Known rows, with every way that one mark hangs from another:
[rokina [dirik neza timu]]: 4.36  -2.56  -1.12  0.17  1.16  -6.83  2.52  3.15  -1.72  -3.22  -1.93  3.13  -1.07  0.51  0.83  -2.88  -0.92  -2.20  2.16  -0.08  0.83  -1.78  -3.05  -3.46
[kopoke [neza [dirik bezab rokina]] timu]: -6.04  0.25  0.14  2.09  -1.77  2.07  0.90  2.03  0.11  1.78  0.84  5.97  0.54  -4.78  -0.16  1.10  1.95  -1.05  5.54  3.24  0.92  -3.02  -6.75  -2.34
[rokina [dirik bezab neza timu]]: 3.01  -1.65  0.03  1.08  -2.08  -5.71  2.48  2.23  -2.35  -2.05  -2.72  5.02  -0.47  0.05  2.63  -3.21  -0.32  -0.64  2.57  -1.57  2.17  -3.67  -3.83  -3.90
[kopoke [neza [dirik rokina]] timu]: -5.08  -0.43  -0.75  1.44  0.53  0.71  0.96  3.37  1.02  0.95  1.32  4.70  -0.13  -3.76  -2.20  1.22  1.67  -2.12  5.37  4.64  0.11  -1.15  -6.12  -1.91
[kopoke timu]: -0.90  -0.80  -1.83  0.81  -0.55  1.35  -0.47  1.98  0.72  -0.74  1.25  3.90  -0.15  -0.08  -2.29  0.20  1.55  -1.05  0.90  0.36  -0.49  -1.16  -1.16  -2.45
[bezab [dirik neza rokina timu] zizune]: 4.01  -3.95  -0.46  2.55  -0.12  -3.79  4.99  1.06  -0.16  -2.90  -2.16  -2.19  4.29  -1.43  -3.74  0.70  1.42  -5.62  5.12  3.05  -3.01  -3.71  -0.06  -2.14
[timu [kopoke [neza [dirik bezab rokina]]]]: -6.00  -0.68  0.38  0.83  -3.54  0.69  0.96  -0.72  -1.02  4.42  1.37  0.94  0.41  -4.20  1.66  -0.49  -0.36  0.40  5.90  2.57  2.01  -0.39  -3.40  -1.06
[kopoke neza [timu [dirik bezab]]]: -5.91  0.38  -1.81  1.95  -3.07  0.81  -1.38  1.82  0.42  3.21  2.42  5.94  -1.37  -2.17  -0.20  0.59  3.40  1.25  4.01  3.34  0.31  -5.12  -3.12  -3.58
[rokina [dirik bezab neza]]: 1.74  0.35  0.10  1.09  -3.71  -1.33  2.10  2.20  -0.99  -2.93  -1.76  3.42  -0.35  -1.25  3.01  -2.17  -0.67  1.43  1.25  -1.36  3.19  -1.75  -3.77  -1.53
[timu dirik]: 0.06  1.57  -0.12  1.94  -1.14  0.35  -0.74  1.10  -1.98  0.76  0.71  -1.02  -0.43  -1.23  0.06  -2.09  -0.21  0.52  1.65  1.86  -0.28  -2.85  0.10  -0.34
[rokina [dirik neza]]: 2.67  -0.66  -1.10  0.33  -0.53  -2.40  2.29  3.14  -0.57  -3.86  -1.34  1.86  -0.74  -0.66  1.09  -1.91  -1.08  0.05  1.08  0.38  1.89  0.11  -3.34  -0.99
[rokina [dirik [bezab zizune] [neza kopoke]]]: 3.28  -1.53  -0.30  3.44  -3.65  -1.12  3.37  -0.03  -0.89  -2.86  -4.15  0.41  -1.39  -4.48  3.33  -1.17  0.42  1.74  3.34  -2.20  2.01  -1.24  -2.30  0.96
[timu [dirik bezab] [kopoke neza]]: -5.77  -0.25  -0.94  1.06  -5.41  -0.40  -1.17  -1.23  -1.52  6.09  2.67  1.38  -1.60  -2.82  2.93  -1.59  1.43  2.38  4.77  2.36  1.86  -3.00  -0.13  -2.11
[bezab [dirik neza rokina]]: 1.51  -0.47  0.11  0.25  -0.94  -0.70  3.44  3.60  0.37  -3.19  -0.58  -0.38  3.83  -2.82  -1.01  1.01  0.45  -1.95  3.24  4.43  0.51  -1.65  -1.24  -2.28
[bezab [dirik rokina timu] zizune]: 2.10  -3.30  -0.35  4.72  1.26  -1.60  3.70  -1.52  -0.21  -1.23  -2.17  -4.45  1.98  -0.50  -4.04  0.17  2.18  -5.81  2.39  2.29  -3.01  -3.96  1.88  -0.02
[dirik [bezab zizune] timu]: 1.82  -2.47  0.65  2.98  -1.80  -2.65  1.42  -3.22  -1.45  1.53  -2.40  0.45  0.98  0.69  -0.50  -0.82  1.98  -1.93  2.24  -3.04  -1.62  -5.00  0.64  -0.88
[timu [dirik rokina] kopoke]: -2.87  -0.22  0.78  1.61  -4.70  1.27  -0.72  1.69  -3.67  1.45  2.95  -2.37  0.16  -3.64  0.43  -2.38  -1.85  -1.00  3.19  2.94  0.27  -3.92  1.87  -2.00
[dirik neza rokina [timu kopoke]]: 0.46  -4.57  0.69  -2.53  -2.54  -6.40  1.28  3.97  -2.64  -0.63  1.43  3.00  3.09  -2.78  0.44  -0.92  -2.02  -3.65  5.34  2.44  -0.45  -3.44  -0.94  -5.89
[dirik bezab neza rokina [timu kopoke]]: -0.65  -3.15  2.02  -1.55  -5.58  -5.06  1.53  2.68  -3.65  0.66  0.72  4.53  3.70  -3.42  2.52  -1.01  -1.71  -1.71  5.34  0.49  0.93  -5.58  -1.59  -6.61
[timu [dirik bezab] kopoke]: -2.64  0.88  0.16  2.08  -6.38  0.90  -0.88  -0.86  -3.74  3.97  1.69  -0.09  -0.22  -2.25  2.23  -3.39  0.08  2.30  4.16  0.06  2.15  -3.36  1.76  -2.31
[dirik neza]: 1.85  -0.84  0.11  -2.50  -1.51  -2.61  0.94  2.76  -0.24  -1.66  -0.12  2.13  2.53  -1.62  0.13  0.86  -0.75  0.51  2.89  1.03  0.25  0.59  -2.82  -2.20

Rows:
0.06  -2.11  0.94  1.62  -0.06  -2.80  1.85  0.84  -4.03  1.84  0.04  0.24  0.83  -2.46  0.17  -3.22  -1.28  -3.70  6.02  1.70  0.02  -1.16  -2.24  -2.31 | [neza [dirik rokina [timu kopoke]]]
1.38  -0.31  0.61  3.13  1.36  -3.11  2.36  -1.16  -3.72  2.90  -4.08  3.41  -2.27  -3.83  4.69  -1.87  0.87  2.50  6.11  -1.37  2.25  -1.10  -2.56  -0.21 | [neza [dirik bezab timu] kopoke]
2.02  -1.14  1.14  0.65  -5.15  -0.50  1.43  -0.89  -0.46  -1.21  -1.69  0.81  4.09  -2.78  0.05  0.86  0.56  0.88  3.79  -1.50  -0.61  -2.81  -2.25  -0.96 | [dirik [bezab zizune] neza]
1.92  -3.50  0.99  -1.25  0.93  -6.07  2.23  4.76  -2.34  -2.59  -1.55  3.64  1.23  -5.18  2.81  1.14  -1.27  -1.57  4.72  2.47  -0.29  -3.72  -2.09  -3.84 | [dirik [neza kopoke] rokina timu]
-4.47  0.08  0.86  0.55  1.06  -0.25  1.56  1.34  0.64  1.44  0.04  0.98  0.38  -3.67  0.13  1.00  -0.07  -1.40  4.48  4.43  -0.13  0.05  -5.44  0.34 | [kopoke [neza [dirik rokina]]]
3.72  -3.84  -1.09  -1.90  2.12  -7.48  1.65  2.88  -1.69  -0.36  -2.08  4.45  -0.28  -2.89  2.88  0.82  -0.09  0.46  4.91  0.67  -0.02  -0.85  -1.50  -3.40 | [dirik [neza kopoke] timu]
-3.22  -1.32  0.73  0.26  3.18  -4.12  1.86  1.10  -0.17  2.28  -0.49  2.35  -0.12  -2.33  0.19  0.20  0.66  -3.25  5.34  4.35  -0.29  -1.79  -5.17  -1.40 | [kopoke [neza [dirik rokina timu]]]
1.59  -0.88  -1.29  2.62  -3.19  -0.74  2.20  3.86  -1.42  -2.79  -2.09  6.19  -2.39  -4.51  3.63  -1.07  0.60  2.73  3.08  -1.04  3.74  -1.53  -3.50  -2.39 | [rokina [dirik bezab [neza [kopoke timu]]]]
-0.36  0.35  -0.79  1.40  -5.20  0.46  -0.04  4.10  -2.71  -0.21  1.21  6.31  2.04  -3.00  0.12  -1.11  1.62  1.29  5.38  1.39  0.65  -5.35  -3.00  -4.98 | [kopoke [timu [dirik bezab neza]]]
-2.71  0.58  0.27  4.10  -3.32  2.63  -0.03  3.45  -2.84  0.02  -0.18  3.62  -1.84  -6.23  3.11  -0.14  1.09  2.07  3.81  1.39  1.30  -5.79  -0.13  -1.90 | [neza [kopoke [timu [dirik bezab rokina]]]]
-2.02  0.70  1.34  4.47  -2.18  3.12  1.95  2.60  -3.20  -0.13  -2.18  4.47  -0.63  -7.12  3.25  0.10  0.97  1.47  5.97  0.42  2.79  -2.33  -3.78  -0.30 | [neza [dirik bezab rokina] [kopoke timu]]
0.44  -2.48  2.52  -0.46  -2.37  -5.08  2.21  3.97  -3.22  -1.28  -2.24  5.22  2.05  -5.85  5.22  1.02  -0.93  0.30  4.57  0.62  1.83  -6.01  -2.27  -4.48 | [dirik bezab [neza kopoke] rokina timu]
-1.50  -0.87  1.66  0.58  -4.90  0.66  1.41  5.51  -1.37  -2.50  -0.41  7.10  2.48  -7.57  3.14  2.24  -0.10  1.64  4.56  1.27  2.31  -4.19  -3.25  -4.10 | [dirik bezab [neza [kopoke timu]] rokina]
0.35  1.40  0.80  3.16  -0.61  1.00  2.15  -1.33  -2.83  2.75  -3.68  1.54  -1.72  -5.52  4.99  -1.11  0.70  4.02  5.53  -1.31  3.31  0.99  -2.60  2.02 | [neza [dirik bezab] kopoke]
0.49  -0.39  -1.88  0.75  -2.72  -0.74  -0.61  5.19  -1.49  -0.99  2.09  4.46  1.49  -2.31  -1.35  -0.73  0.75  -0.04  4.71  2.83  -0.48  -3.43  -2.70  -4.68 | [kopoke [timu [dirik neza]]]
1.82  -1.36  -0.06  0.96  0.11  -1.04  3.66  3.70  -0.13  -2.62  -1.66  0.05  1.37  -5.22  1.50  1.96  0.50  -0.29  4.37  4.09  1.41  -0.38  -0.35  -1.43 | [bezab [dirik [neza kopoke] rokina]]
0.66  -0.41  -2.11  3.36  1.92  1.14  1.34  1.57  -1.52  0.97  -1.89  3.62  -2.76  -4.86  0.89  -0.57  1.41  1.41  6.16  0.69  1.43  2.16  -2.92  0.36 | [neza dirik [kopoke timu]]
0.70  -1.05  -1.41  -0.59  -4.84  -2.45  -0.58  2.52  -2.91  1.65  2.75  0.46  1.36  -3.05  0.82  -2.47  -1.60  0.96  5.92  2.43  0.59  -1.31  -0.08  -3.59 | [timu [dirik neza] kopoke]
-1.50  2.56  3.47  2.42  -2.31  2.46  1.96  0.46  -2.88  -0.24  -1.72  0.68  2.26  -3.81  1.91  -1.43  -0.71  0.33  3.51  0.31  2.00  -2.85  -4.14  0.35 | [neza [dirik bezab rokina]]
3.87  -3.43  -2.14  4.44  2.31  -2.38  3.40  -3.03  0.43  0.62  -2.59  -3.91  0.44  1.76  -4.24  -0.53  3.60  -4.30  2.94  0.78  -2.73  -1.70  2.75  0.46 | [bezab [dirik timu] zizune]
-1.08  0.40  3.48  -1.11  -5.73  -0.18  1.09  3.70  -1.69  -2.51  -0.30  3.55  4.59  -4.10  2.59  0.76  -1.09  0.46  2.64  0.98  1.40  -4.76  -3.39  -3.45 | [dirik bezab neza rokina]
4.50  -3.54  -2.23  0.92  3.03  -6.19  3.84  1.68  -0.80  -0.39  -2.85  2.18  0.07  -1.88  1.21  0.74  2.24  -0.27  5.65  2.35  0.26  -0.34  0.38  -2.89 | [bezab [dirik [neza kopoke] timu]]
2.44  -2.01  0.01  4.99  -1.24  -2.53  2.59  -2.41  -1.84  -1.05  -3.36  -0.31  -2.12  1.15  0.28  -3.53  1.44  -2.31  0.40  -2.84  0.02  -4.50  -0.79  0.24 | [rokina [dirik [bezab zizune] timu]]
0.45  -1.31  0.10  2.33  -1.76  -3.17  1.89  -1.83  -4.24  4.68  -1.27  2.19  0.42  -1.23  2.01  -3.71  -0.01  -0.28  6.39  -1.57  1.67  -1.28  -1.91  -2.29 | [neza [dirik bezab [timu kopoke]]]
-7.61  -0.18  0.95  1.36  -6.30  1.00  -0.64  0.59  -2.24  4.27  3.07  0.85  -0.25  -4.98  2.67  -0.98  0.07  0.51  4.54  3.82  1.73  -5.53  -0.62  -2.54 | [timu [dirik bezab rokina] [kopoke neza]]
1.57  -3.42  -1.21  4.48  -3.09  -2.60  2.60  -3.10  -2.74  0.95  -1.97  -0.66  -2.65  0.93  0.49  -4.48  0.48  -2.49  2.27  -3.54  0.66  -3.35  0.87  -0.71 | [rokina [dirik [bezab zizune] [timu kopoke]]]
-0.29  0.97  1.96  -0.25  -3.63  -0.95  0.43  5.07  -2.78  -2.62  1.42  0.75  3.08  -4.50  0.81  -0.75  -1.89  -0.69  4.16  4.61  -0.24  -4.98  -2.25  -3.19 | [timu [dirik neza rokina]]
-2.43  -0.21  1.95  0.42  -8.69  0.14  0.37  3.56  -4.62  1.24  2.31  1.30  3.10  -5.71  2.94  -1.93  -2.02  1.23  5.96  2.49  1.58  -5.47  -1.01  -4.49 | [timu [dirik bezab neza rokina] kopoke]
3.74  -4.15  -2.92  -0.19  -0.14  -6.11  3.13  1.13  -1.12  1.29  -0.18  1.12  1.61  0.22  -1.16  -1.36  1.51  -2.06  6.10  2.70  -0.07  0.29  1.06  -4.90 | [bezab [dirik neza [timu kopoke]]]
-1.82  1.14  1.16  1.76  -6.42  1.64  0.31  6.06  -2.46  -1.99  1.56  5.82  3.11  -4.94  0.18  -0.47  0.59  0.01  4.99  2.83  0.74  -7.74  -3.46  -5.34 | [kopoke [timu [dirik bezab neza rokina]]]
2.49  -4.47  -1.76  -2.71  -1.34  -7.74  0.68  1.69  -2.12  1.24  0.69  3.36  1.35  -0.77  -0.03  -1.05  -0.80  -2.00  5.42  0.25  -0.39  -0.77  -0.13  -5.59 | [dirik neza [timu kopoke]]
2.60  -2.12  -2.96  1.80  0.05  -2.21  2.26  4.73  -0.40  -4.22  -1.44  4.62  -3.23  -3.66  1.88  -1.10  -0.18  0.98  2.77  0.59  2.48  0.61  -3.03  -2.19 | [rokina [dirik [neza [kopoke timu]]]]
